Each row was made from one small tree. Brackets hold a mark, then the marks that hang from it, in alphabetical order. Every link used is in the known rows. Write each row's tree.
Known rows
{puziv sani}: [ -2  -4   8   3   2   6  -3   8  -4   3   2  -2   2   8  -3  -8 -12   3]
{sani rakesin}: [  8 -13   4  -2   1   0   3 -10  -9 -10   0   8  15  -5   7  -7   7  -8]
{sani bovi}: [  3 -13   7 -13   6   4 -10   4  -3  -5   3  -1  -7  -4   8  12   5   6]
{bovi {sani rakesin}}: [ 15  -4   1  -3  13 -11   7  -8  -2 -18   0   6  20   3  -1   4   0  -8]
{bovi sani}: [ 3  9 -3 -1 14 -8  3  1  9 -6  2 -4  6  6 -9  9 -7 -1]
{nuku {sani bovi peno}}: [-13 -19  18 -19  24   1   8  17   4 -18   9   7  -2  -7  14   2  10   5]
{peno {sani puziv}}: [ -3 -22 -11  -3   8 -14   1  -5   3  -7   1   5 -10  -6   3 -14   4 -21]
{tofetar puziv}: [ -1   4  -6   0  -6   6 -12  -1   8  -2   5   6  -5 -11 -10  -1 -10  -9]
{sani bovi peno puziv rakesin}: [  4 -50   3 -12  34 -14   8  -6 -14 -32  12   9  18 -10  29   1  14 -24]
{rakesin {sani bovi puziv}}: [  2 -34  10  -3  14  -3  -9   2   4 -15   3  -6 -20 -11  14   7   0 -11]
{peno {sani bovi} {tofetar puziv}}: [  2 -19   4 -13   3  -5 -19   1  14  -5   9  15 -29  -8 -10  -3 -13 -19]
{rakesin {sani peno puziv}}: [ -8 -28   0  10  23 -15  10  -1   2 -13   3  -1  -1 -11  12  -6  -3 -28]
{bovi {sani {peno {tofetar puziv}} rakesin}}: [ 10 -15  -3   4  31 -15  11  -6   8 -24  15  18  11   0  -7  -4 -13 -34]
{puziv {sani bovi rakesin}}: [  9 -29  20 -10   8   7  -8   3 -16 -13   5   5  12   0  13  -3  -2   3]
{tofetar peno {puziv {sani bovi}}}: [ -9 -18  10  -9   2  22 -30  10   1 -20  16   3  -1 -10 -14  12 -27   0]
{bovi {sani puziv}}: [  7  -9 -11   2  23 -16   9  -1  12 -17   4  -7   1   4  -2   7  -5 -12]
{tofetar peno {puziv sani}}: [-11  -7   4   2  -2  22 -19   8   5 -16  13   5   7  -7 -22  -1 -30  -8]
{bovi {sani {peno tofetar} puziv rakesin}}: [ 14 -38  -3   6  48 -29  28  -9   4 -30  14  10  12   9   8  -3  -2 -40]

Write each row's tree
[  0 -38  20  -8  25  -2  -1   5 -19 -18   9  11  21   0  19  -5   2  -9]	{puziv {sani bovi peno rakesin}}
[  5 -31  -8   2  41 -27  22 -10  -4 -33   9   9  27  -1  13  -1   4 -29]	{bovi {sani peno puziv rakesin}}
[ -1 -13  10  -8   3  11 -25  10   2  -4  11   3 -11  -4  -5   3 -19   3]	{tofetar {puziv {sani bovi}}}
[ 12 -35  14 -15   8 -10  -6  -7  -2 -11   4  20 -10  -1   9  -9   6 -19]	{peno {sani bovi rakesin} tofetar}
[  2 -44   3  -5  41 -17   8   3   5 -18  17   5 -14   3  16   6   0 -27]	{sani bovi {peno tofetar} puziv}
[  4 -28  -4   1  14 -18   9  -6  12  -6   4   9 -23   2  -1 -17  -5 -29]	{peno {sani puziv} tofetar}
[  4 -22   9 -14   8  -9  -9   2   7  -2   5  11 -27   3   2  -2  -2 -13]	{peno {sani bovi} tofetar}
[ -1 -17 -12   5  41 -25  16   1   6 -24   9  -1  13   3   5   6  -4 -23]	{bovi {sani peno puziv}}
[  5 -28  10 -17   4  -7 -11  -8 -10 -15  -2  16   4 -10  13  -7  12  -8]	{peno {sani bovi rakesin}}
[  2 -33  12 -11  23  -8   1  -3 -17 -20   7  13  21  -9  23   4  13 -13]	{sani bovi peno rakesin}
[ 14 -30  19  -7   9   9 -13   2  -1 -13  17  15 -12  -1   0  -6 -17 -14]	{peno {tofetar {puziv {sani bovi rakesin}}}}
[ -3 -50  14 -17  36  -8  17   4  -3 -36  14  15  12 -14  29  -4  19 -15]	{nuku {sani bovi peno puziv rakesin}}
[  6 -43  24  -5  30  -5   5   6 -11 -18  15  14   8   8  14  -7  -7 -18]	{puziv {sani bovi {peno tofetar} rakesin}}
[ 16 -21  -7   1  23 -19  14 -12   2 -26   4   4  18   0   6   0  -1 -19]	{bovi {sani puziv rakesin}}
[  1 -48  14   2  37 -14   4   5   9 -19  12   1 -24  -5  17   3  -6 -31]	{rakesin {sani bovi {peno tofetar} puziv}}
[ 16 -51   7 -12  20 -15   0 -11   0 -22   7  16 -14  -3  16 -12   9 -30]	{peno {sani bovi puziv rakesin} tofetar}
[ -7 -19  -5  -8  -8   6 -17 -14  -1 -26   6  24  16 -20 -15 -11  -7 -26]	{tofetar {peno {sani rakesin}} puziv}
[ -8 -24  15  -3  19  -3  -5   6  -3 -10   2  -1  -3  -9  13   6  -1  -9]	{rakesin {sani bovi peno}}
